What can hang from each mark:
Q_250: Q_406
Q_180: Q_68 Q_535 Q_926 Q_974
Q_535: Q_180
Q_112: Q_926
Q_518: Q_406
Q_926: Q_112 Q_180 Q_406
Q_406: Q_29 Q_926
Q_29: Q_406
Q_974: Q_180

Every row comes from one small tree of marks. Brackets hold a mark, then the marks that hang from it, in the order of their numbers. Every link used is in the known rows. Which tree was each row made from?
Known rows:
(Q_250 (Q_406 Q_29 Q_926)): [ 0.51 -0.32  1.33 -0.84  0.52  3.54 -0.06  2.87  2.54  0.60 -0.42 -0.12
  0.16  2.42 -3.76  1.50  0.75 -0.09 -0.66]
(Q_29 Q_406): [ 0.81  0.11  0.67 -0.22 -0.76 -0.67  0.40 -0.47  0.61  0.15 -0.06  0.01
  1.97 -0.78 -0.03  0.60 -1.15  1.57  1.47]
(Q_926 Q_112 (Q_180 Q_68)): [ 0.57 -1.28  0.50 -0.74  1.15  5.79 -0.77 -3.34  2.40 -0.91 -1.14  0.21
 -4.23  0.35  3.43  0.62 -2.43 -0.70 -2.00]
(Q_250 (Q_406 Q_29 (Q_926 Q_112 (Q_180 Q_974)))): [ 0.97 -1.38  2.11 -1.02  1.05  5.84 -0.24  2.25  3.03  0.23 -1.55 -1.16
 -1.52  2.61 -2.84  1.60 -0.22 -0.62 -1.30]
(Q_974 (Q_180 Q_68 Q_535 (Q_926 (Q_406 Q_29)))): [ 1.15 -2.51  2.46  0.27  0.01  5.48 -0.67 -2.81 -1.01  0.16 -0.57 -1.66
 -0.52 -0.84  0.87  0.55 -2.31 -1.25 -2.67]
(Q_250 (Q_406 Q_29 (Q_926 Q_112))): [ 0.73 -0.62  1.31 -0.64  0.76  4.69 -0.27  2.76  3.38  0.23 -1.18 -0.90
 -0.84  1.91 -2.95  1.99 -0.15  0.50 -0.84]
(Q_406 Q_29 (Q_926 Q_112 (Q_180 Q_535))): [ 0.35 -0.35  1.39 -0.84  2.23  4.40  0.36  2.62  3.18  0.37 -2.69 -0.92
 -3.97  3.04  0.37  2.41  0.78 -2.36 -1.78]
(Q_974 Q_180): [ 0.37 -1.59 -0.98 -0.56 -0.56  1.59 -0.42 -0.84 -0.30 -0.95 -0.20 -0.10
  0.10 -0.80 -1.07 -0.05 -0.70  0.92 -1.24]
(Q_180 Q_974): [ 0.63 -1.41  1.33  0.51 -0.10  0.41  0.32  0.02 -2.29  0.22 -0.19 -1.37
  1.41  0.04 -0.61 -0.20  0.52 -0.85 -0.32]
(Q_29 (Q_406 (Q_926 Q_112 Q_180))): [ 1.01 -1.05  0.33 -1.56  0.72  1.78  0.32  0.15  3.74 -0.01 -1.25  1.10
 -0.47  0.36  1.20  1.61 -2.91  2.05 -0.07]
(Q_29 (Q_406 (Q_926 Q_112 (Q_180 Q_68)))): [ 1.22 -1.49  0.63 -1.53  0.86  3.34  0.18 -1.35  3.51 -0.11 -1.11  1.51
 -0.75  0.48  2.11  1.75 -3.16  1.53 -0.78]
(Q_535 (Q_180 Q_68 (Q_926 Q_112 Q_406))): [ 0.61 -2.39  2.33  0.70 -0.48  4.34 -1.11 -2.32  2.19 -0.20  1.89  0.95
 -1.12 -0.37  3.30 -0.62 -1.51  0.90 -2.54]
(Q_926 Q_112 (Q_180 Q_535) (Q_406 Q_29)): [ 0.67  1.66  2.66 -1.51  1.36  4.67 -0.87 -0.13  2.30 -0.33 -1.81 -3.47
 -3.82  2.17  2.59  1.07 -2.28 -2.55 -0.36]
(Q_518 (Q_406 Q_29 (Q_926 Q_112 (Q_180 Q_974)))): [ 0.64 -0.35  0.46 -0.83  0.65  2.79 -0.41  1.09  1.79  0.30 -2.44 -1.33
 -2.79  1.80  0.55  1.74 -0.72 -2.46 -0.99]
(Q_250 (Q_406 Q_926)): [ 0.51 -0.84  0.38 -0.46  0.42  2.68 -0.37  1.02  2.19  0.24  0.49  0.28
  0.77  0.71 -2.71  0.89 -1.72  1.43 -0.58]
(Q_518 (Q_406 Q_29 (Q_926 Q_112 (Q_180 Q_68 Q_535 Q_974)))): [ 0.91 -0.48  1.26  0.10  1.18  4.46 -0.47 -0.82  0.73  0.31 -2.22 -2.24
 -3.45  1.42  1.51  2.14 -1.00 -3.84 -1.45]
(Q_406 Q_926): [ 0.07 -1.09 -0.47 -0.99  1.02  0.32  0.35  1.65  1.78  0.40 -0.28  1.91
  0.06  1.31 -0.05  0.95 -0.64  0.77 -1.20]
(Q_29 (Q_406 (Q_926 Q_180))): [ 0.83 -0.70  0.35 -1.73  0.40  0.57  0.55  0.27  2.87  0.30 -0.47  1.95
  0.63  0.80  0.46  1.09 -1.92  1.29  0.07]
(Q_112 (Q_926 (Q_180 Q_68 Q_535 Q_974) (Q_406 Q_29))): [ 1.88  0.15  2.55  0.49  1.15  4.59 -0.35 -0.36 -0.96  0.53 -1.24 -0.97
 -2.86  0.32  0.85  0.12 -0.07 -1.55 -1.67]

Write each row's tree:
[ 0.43 -1.34  1.62 -1.89  1.46  2.87  0.73  3.19  1.74  0.79 -1.82  0.93
 -1.50  4.22 -1.20  1.32  2.46 -2.73 -1.98]
(Q_406 Q_29 (Q_926 (Q_180 Q_974)))
[ 0.71 -1.84  1.14 -0.15  2.13  3.58  0.16  0.27  1.25  0.11 -1.72 -1.16
 -2.46  0.96  1.22  1.41 -2.03 -0.98 -1.92]
(Q_406 (Q_926 Q_112 (Q_180 Q_535 Q_974)))
[ 1.06 -2.46  4.07 -0.24 -0.43  1.73  0.11  1.35 -1.27  1.51 -1.13 -1.43
  1.86  0.80 -0.24 -0.25 -0.75 -1.00 -1.08]
(Q_180 (Q_926 (Q_406 Q_29)) Q_974)
[ 1.85 -3.05  5.65  1.74  0.96  6.75 -0.30 -2.51 -2.22  1.16 -1.70 -4.32
 -0.59 -0.54  2.73  1.10 -2.70 -2.79 -2.21]
(Q_180 Q_68 Q_535 (Q_926 Q_112 (Q_406 Q_29)) Q_974)
[ 0.93 -2.46  1.46 -0.15  2.33  5.49  0.00 -1.59  1.13 -0.02 -1.43 -0.66
 -2.89  1.09  2.37  1.56 -2.34 -1.66 -2.78]
(Q_406 (Q_926 Q_112 (Q_180 Q_68 Q_535 Q_974)))
[ 1.03 -3.52  1.04 -0.92 -0.57  4.63 -0.98 -3.26  0.07 -0.26  0.03  0.83
  0.28 -1.24  1.35 -0.28 -3.76  1.10 -2.94]
(Q_974 (Q_180 Q_68 (Q_926 Q_406)))
[ 0.38 -2.01  0.47 -1.42  1.37  1.75  0.38  0.90  1.35  0.37 -0.57  1.59
 -0.81  2.11  0.08  0.46 -0.58 -0.79 -1.92]
(Q_406 (Q_926 (Q_180 Q_974)))
[ 0.61 -2.79  0.96  1.67 -0.28  2.46 -0.19 -1.53 -1.49  0.18 -0.67 -1.88
 -0.18 -2.76 -0.87  0.13 -1.83  0.16 -1.68]
(Q_974 (Q_180 Q_535 Q_926))
[ 0.31 -0.25  1.40  0.25  1.27  4.24 -0.31 -3.93 -0.23 -0.13  0.06 -0.78
 -3.11  0.40  2.37  0.24 -1.03 -3.21 -1.37]
(Q_926 (Q_180 Q_68 Q_535))
[ 1.11 -3.54  3.43  1.12 -0.52  4.71 -0.86 -2.28  0.30 -0.05  1.69 -0.22
 -0.06 -0.30  2.77 -0.80 -1.16  0.14 -2.78]
(Q_535 (Q_180 Q_68 (Q_926 Q_112 Q_406) Q_974))
[ 0.92 -3.59  1.37  1.67 -0.05  4.98 -0.42 -3.77 -1.71  0.03 -0.35 -1.25
 -0.76 -2.53  0.59  0.37 -2.26 -0.53 -2.80]
(Q_974 (Q_180 Q_68 Q_535 Q_926))
[ 0.90  0.27  2.27 -2.84  1.12  6.71 -1.19 -1.76  3.45 -0.71 -1.51 -0.53
 -3.89  2.98  3.78  0.88 -2.55 -1.85 -1.78]
(Q_926 Q_112 (Q_180 Q_68) (Q_406 Q_29))
[ 0.99 -1.88  2.65 -0.56  2.44  6.58  0.39  0.68  1.56  0.44 -2.63 -1.14
 -3.54  3.19  1.08  2.38  0.76 -3.65 -2.85]
(Q_406 Q_29 (Q_926 Q_112 (Q_180 Q_68 Q_535 Q_974)))
[ 1.84 -3.45  4.85  2.08  0.87  6.07 -0.54 -4.01 -2.50  0.86 -0.94 -3.91
 -0.18 -1.90  3.60  0.60 -4.67 -1.49 -2.19]
(Q_180 Q_68 Q_535 (Q_926 Q_112 Q_406) Q_974)
[ 0.18  0.72 -0.33 -0.56  0.16  0.47 -0.20  1.76  1.31  0.67 -1.35 -0.25
 -1.11  1.56 -0.48  1.60  0.37 -2.02 -0.29]
(Q_518 (Q_406 Q_29 Q_926))
[ 1.58 -1.89  1.83 -0.41  1.20  3.85  0.39 -1.79  1.52  0.09 -1.16 -0.56
 -0.38  0.05  2.00  1.84 -2.94  0.19 -0.73]
(Q_29 (Q_406 (Q_926 Q_112 (Q_180 Q_68 Q_535 Q_974))))
[ 0.52 -0.11  0.05 -1.06  0.85  4.05 -0.71 -0.48  2.83  0.03 -2.12 -0.16
 -3.84  1.84  1.75  2.02 -1.27 -2.49 -1.57]
(Q_518 (Q_406 Q_29 (Q_926 Q_112 (Q_180 Q_68))))
[ 1.10 -0.68  0.86 -0.60  1.06  2.12  0.39 -0.26  2.81  0.16 -1.26 -0.33
 -0.74 -0.14  1.35  1.79 -3.03  1.21  0.16]
(Q_29 (Q_406 (Q_926 Q_112 (Q_180 Q_535))))
[ 0.34 -0.78  0.67 -1.15  1.46  3.01  0.47  3.94  3.26  0.35 -2.58  0.29
 -1.98  2.99 -0.43  2.39  1.19 -0.43 -1.52]
(Q_406 Q_29 (Q_926 Q_112))
[ 1.50 -0.27  4.16 -1.12  1.56  7.30 -0.86 -2.42  0.17 -0.34 -1.69 -3.88
 -3.20  2.42  3.54  1.08 -2.29 -4.02 -1.70]
(Q_926 Q_112 (Q_180 Q_68 Q_535 Q_974) (Q_406 Q_29))
[ 1.12 -1.87  2.43  1.05  1.67  6.43 -0.45 -4.02 -0.85 -0.52 -1.35 -3.11
 -3.52 -0.28  3.07  0.84 -2.18 -2.90 -1.92]
(Q_926 Q_112 (Q_180 Q_68 Q_535 Q_974))
